Each row comes from the steps of one walk. Every step used is in the known rows, and no mark comes twice. Write the walk behind each row, first mark first.
Known rows:
S-H-C: 2, 10, 6, 5, 0, -1, 0, 5, 1, 11, 12, 8, 11, -5, -9, 7, 2, -8, -4, 14, 0, 5, -18, 10, -5, -9, -11
H-C-T: -8, 3, 3, 9, -8, 15, 11, -4, -4, 4, -10, 2, 0, 0, -8, 8, -9, -3, 2, 15, 8, 16, 1, 8, 11, -13, -13
C-G-A: 21, 12, -4, -5, -2, 4, -18, 2, 10, -1, 4, -11, -5, 13, 1, -13, -11, -4, 6, -15, 2, 7, 13, 7, -1, -1, -2
U-H-S: -18, 8, 2, 7, 12, 18, -6, 0, 10, -6, 0, 7, -2, -6, -4, -1, -10, 3, 11, 23, 5, -8, -13, 10, -13, 0, 9
G-A-S-H-C: 3, -1, -17, 22, 10, -6, -12, 17, -6, 21, -1, 18, 17, -7, 0, 4, 10, 6, -13, -5, -1, -4, 16, 8, -12, 8, -17
N-A-U: -2, -6, -9, -12, -3, 0, 16, -19, 10, 3, -8, -21, -19, -9, 19, 9, -11, -4, 21, -1, -6, -6, -1, 10, 7, 0, 12
H-G: -20, -1, -2, -7, -1, 5, -2, -8, 6, -8, 1, -6, -19, 0, 15, -2, -16, -14, -5, 2, -5, -7, -16, -2, -2, -12, -1
C-G-A-S: 24, 17, -13, 2, 0, 1, -17, 7, -3, 8, 0, -1, 0, 7, 6, -13, -9, 2, 2, -10, 3, -2, 34, 4, 1, 6, 0
S-H-G-A: -20, -13, -22, 1, 7, -6, -17, 10, 9, -5, -4, 0, -13, 7, 16, 2, 9, -5, -11, -27, -9, -8, -19, 4, -19, -2, -12
C-A-U-H-S: -28, 6, 8, 17, 5, 6, 8, -11, 4, -30, -16, 13, 4, -9, -1, 13, -4, 13, 6, 8, 14, -2, -11, 2, -5, 15, 19
A-U-H: -9, -10, 7, -10, -2, 10, 11, -13, 12, -20, -8, -9, -6, -17, 3, 9, -9, 9, 31, 1, 1, -6, -19, 2, -2, 5, 19
C-H-U-A-S: 10, 3, 5, -2, -3, -22, 25, 5, -11, 10, 4, 8, 17, -8, -12, -2, 11, -3, 1, 3, 4, 5, 4, -15, 12, 16, -1
A-C-G: 20, 20, 26, -8, -11, 7, -6, -7, -1, 5, 13, -4, -12, 12, -3, -22, -20, 0, 0, 13, 9, 8, 12, -2, 14, -14, 12
U-A-S: 11, 10, -3, -2, 2, -3, 8, -7, -5, 2, -5, -2, 6, -2, 1, 4, 0, -7, 1, 6, -9, 0, 15, -12, 3, -2, 8
C-A-S: 2, 9, -4, 2, -7, -1, 4, -2, -22, -17, -8, -6, -2, -3, 8, 3, 1, -9, -7, 9, -1, 2, 7, -3, 11, -4, -3
N-H-U-A-G: 25, -17, 11, -18, 4, -1, 3, 0, -5, -7, 15, -11, 14, 14, -12, 9, 16, 9, -2, -11, -10, -16, 16, -20, 2, 16, 13
G-A: 5, -10, -11, -5, 4, 4, -12, 4, 5, -7, -2, -17, -12, 2, 8, -5, -4, -7, 4, -20, -8, -6, 1, 7, -4, -4, -7
A-S-H-C: 5, 13, -4, 12, 0, -4, 1, 8, -13, 20, 7, 17, 17, -10, -2, 9, 4, -2, -10, 22, 0, -4, 5, 7, -3, 0, -9
N-H-G-A: -14, -27, -25, -8, 13, 5, -27, -3, 8, -1, -4, -7, -10, 17, 14, -6, -11, 8, -7, -28, -11, -18, 9, 1, -8, 1, -6
N-H-U-A-S: 21, -5, -2, -12, 14, -14, 11, -7, -12, 15, 3, -3, 23, -1, -5, 6, 14, 14, 1, -2, -6, -17, 15, -14, 10, 18, 12
U-H-C: -11, -1, 11, 9, 4, 19, 0, -6, 20, -1, -1, 4, 10, -15, -18, -3, -11, 4, 13, 24, 8, 12, -14, 9, -4, -7, -1
H-G-A: -22, -13, -17, 2, 7, 2, -16, -1, 15, -7, -8, -7, -20, 4, 17, -7, -8, -7, -10, -24, -5, -8, -5, 1, -8, -4, -6
U-A-G: 13, -1, 9, -8, -6, 10, -2, 1, 1, -18, 7, -10, -5, 11, -5, 7, 2, -13, -1, -5, -13, 0, 16, -17, -3, -4, 8
C-A-S-H: 4, 9, -9, 1, -6, -9, 2, 7, -28, -15, -4, 3, 5, -1, 5, 11, 18, -6, -10, 6, -4, 2, -7, 0, 0, -1, -8
S-H-U-A: 15, 6, 9, -10, 6, -21, 20, 3, 4, 0, 4, -5, 15, -5, -8, 11, 32, -4, 2, -7, -6, -1, -34, -9, -3, 7, 3
G-A-S: 7, -7, -21, 3, 6, 1, -11, 7, -8, 4, -5, -9, -7, -4, 13, -3, -3, 0, -1, -14, -7, -13, 23, 3, -2, 4, -5
N-H: 14, -9, -5, -24, 2, 8, -9, -7, -8, -1, 11, -17, -3, 11, 1, 1, -14, -1, 10, 1, -12, -13, 3, 5, 4, -7, 1
N-H-C-G: 25, 18, 10, -5, 0, 10, -13, -9, 4, 19, 19, 8, 22, 16, -19, -9, -24, 7, 2, 18, 7, 6, 22, 9, 6, -2, 0
S-H: 10, 5, -2, -16, -4, -2, 0, 7, -6, -6, 9, -9, -6, -1, 3, 8, 5, -13, 7, 3, -11, -5, -26, 8, -6, -9, -6

Write each row's walk:
-8, 8, 11, 14, -8, -13, 15, -5, -5, -14, -6, 16, 18, -8, -5, 23, 9, 2, -10, -1, 8, 10, -15, 3, 1, 7, -2  S-H-C-A-U
-21, 6, -13, 8, -4, -10, -1, 4, -20, -16, -10, 12, -2, 1, 14, 9, 15, -5, -25, 2, -1, -2, -12, -6, -6, -2, -10  C-A-S-H-G
12, -7, -17, 2, 10, -21, 2, 21, -12, 12, 1, -3, 8, -14, 11, 5, 32, 7, -5, -18, -4, -23, -5, 2, -6, 21, -8  G-A-S-H-U
4, -3, 11, -14, -10, -13, 15, 9, -7, -1, 15, -8, -2, -9, -7, -7, 1, -10, 6, 2, 5, -1, -23, 0, 12, 6, -8  C-H-U
11, -8, 18, -9, -13, -10, 14, 13, -4, -12, 16, 0, 7, 6, -21, 1, 14, -8, -3, -8, 0, 6, 5, -20, 4, 13, 1  C-H-U-A-G
-1, -8, 3, -8, -2, 10, 0, -13, 5, 13, -1, -19, -27, 2, 11, -14, -9, -1, 5, 12, -1, 3, 6, 8, 12, -18, 5  N-A-C
10, 0, 24, -4, 5, -20, 18, 0, -1, 7, 5, 2, 8, -3, -8, 0, 30, 8, -7, -4, 0, -1, -22, -14, 5, 3, 10  S-H-U-A-C
20, 32, 13, 4, -7, 0, -4, 5, 5, 15, 18, 16, 18, 5, -16, 0, -5, -6, -2, 18, 9, 16, -7, 10, -4, -6, -5  S-H-C-G
-4, 10, 12, 14, -5, 4, 4, -8, -1, -13, -2, 4, 10, -3, -11, 2, -6, -10, -15, 16, 8, 19, -6, 4, 10, -9, -10  H-C-A
-11, -25, -6, 1, 7, 8, -2, -5, 19, -19, -16, -10, -5, -13, 5, 4, -2, 16, 28, -25, 1, -5, -5, 5, -10, 13, 12  G-A-U-H
-30, -21, -24, 13, 13, 12, -18, 2, 14, -6, -20, 6, -7, -10, 12, -9, -1, 14, 2, -10, 0, -8, 6, 1, -15, 6, -1  U-H-G-A-S
14, 11, -8, -4, 3, -11, 6, 4, -10, 6, -2, 6, 13, 0, -1, 12, 16, -5, 1, 2, -12, 0, 0, -8, -8, 0, 2  U-A-S-H
-1, -15, -7, -3, 1, -4, 1, -5, 6, -10, -8, -14, -11, -6, 15, 7, -6, 3, 10, -33, -5, -13, 6, 2, -1, 10, 8  G-A-U
-18, -19, 2, 20, 9, 10, -2, -7, 27, -4, -15, 7, 11, -19, -7, 5, -6, 21, 15, -15, 10, 3, 2, 7, -8, 15, 7  G-A-U-H-C
10, 4, 6, -16, 0, -15, 15, 10, -7, 0, 13, -11, 2, -13, 3, 8, 23, -7, 5, 1, -3, -14, -39, 3, 0, 5, -3  S-H-U
-16, 4, -16, -1, 1, -6, -2, 6, -13, 6, 0, 10, -7, -3, 18, 5, 5, -7, -12, 7, -6, -16, -10, -2, -9, -3, -4  A-S-H-G
-20, -11, -25, 10, 8, -1, -15, 3, 0, 3, -12, 2, -14, -2, 23, -6, -7, 0, -15, -17, -5, -16, 17, -3, -7, 3, -5  H-G-A-S
27, 22, 32, -4, -1, -20, 14, 0, 4, 11, 11, 8, 15, 8, -17, -10, 23, 11, -5, 1, 9, 11, -10, -14, 7, 6, 15  S-H-U-A-C-G
21, 37, 5, 12, -5, -5, -3, 9, -9, 25, 13, 24, 25, 0, -11, -1, -3, -1, -7, 26, 11, 8, 15, 8, -1, 1, -4  A-S-H-C-G
14, 8, 5, -2, 8, -16, 23, -4, -5, 7, -1, -3, 14, -13, -1, 3, 17, -1, -1, 4, -1, -9, 2, -15, 9, 12, 10  H-U-A-S
-31, -10, -1, -4, 5, 17, -6, -9, 20, -16, -8, -3, -14, -8, 5, -4, -9, 0, 11, 9, 0, 0, -28, 1, -11, -9, 4  U-H-G
-27, -20, -16, 2, -4, -2, -15, 10, 8, -5, -2, 3, -16, 9, 6, -15, -14, -8, -9, -25, 0, 6, -2, 1, -7, -2, -19  C-H-G-A
-1, 4, 15, 17, -14, 13, -4, 3, -7, -23, 6, 5, 5, 5, -12, 6, 0, -10, -24, 10, 5, 11, 15, -6, 3, -3, -6  H-C-A-G
-14, 8, 20, 15, 0, -5, 0, 2, -4, 12, 7, 27, 1, 18, -17, -13, -15, 1, -13, 9, 8, 12, 18, -9, 4, 0, 6  U-A-C-H-S
-29, -14, 13, -1, -14, 0, -4, 1, -4, 2, 7, 11, -24, 10, 2, -21, -22, -4, -15, 3, 6, 7, -2, -8, 9, -13, -5  A-C-H-G
7, -5, 3, -4, 6, 10, -9, -9, -1, 14, 13, 1, 14, 6, -11, 0, -18, 4, -1, 14, -2, -3, 10, 8, 4, -5, -4  N-H-C
-5, -22, 4, 1, -8, -1, -13, 13, -6, 2, 4, -1, -16, 12, -6, -23, -11, 3, -4, -18, 3, 10, 17, 1, 7, -5, -12  G-A-C-H
-5, -10, 11, -4, -12, 13, 7, -6, -15, -5, -11, -9, -23, 10, 3, -4, -8, 5, 2, 4, 5, 8, 5, 1, 20, -17, 0  A-C-T
24, 23, 29, -4, -6, 0, 0, -12, 9, 4, 5, 2, 1, 18, -12, -18, -11, 3, 0, 5, 7, 20, 18, -13, 13, -12, 18  U-A-C-G
6, -9, -9, -12, -8, 18, -6, -1, 3, -4, 7, -24, -24, 5, 10, 3, -1, -12, 6, 7, -10, -6, 17, 5, -1, -8, 2  N-A-G
7, 3, -27, -7, 1, -3, 2, 3, -9, 21, -2, -9, -7, -5, 15, 7, 12, -5, 8, 13, -10, -6, 2, 15, -5, -4, -6  N-A-S-H
-31, -25, -13, 11, -1, 3, -12, 9, -5, -1, -22, 8, -24, 17, 14, -1, 13, 16, -13, -28, 2, 3, -1, 0, -5, -8, -13  S-H-G-A-C-T
-17, -7, 5, 12, -3, 26, 7, -7, 12, -6, -19, 5, 7, -8, -16, 5, -5, 11, 19, 20, 13, 23, -11, 11, 4, -10, -8  U-H-C-T
-12, -17, -9, -9, 1, 12, 13, -19, 24, -4, -17, -18, -13, -17, 9, 6, -6, 11, 37, 5, 1, 0, -13, 13, -2, 3, 16  N-A-U-H
25, 39, 9, 16, 1, -10, 1, 1, 2, 25, 5, 31, 37, 6, -21, 2, 7, 3, -8, 19, 8, 21, 19, -4, -4, 4, 0  U-A-S-H-C-G
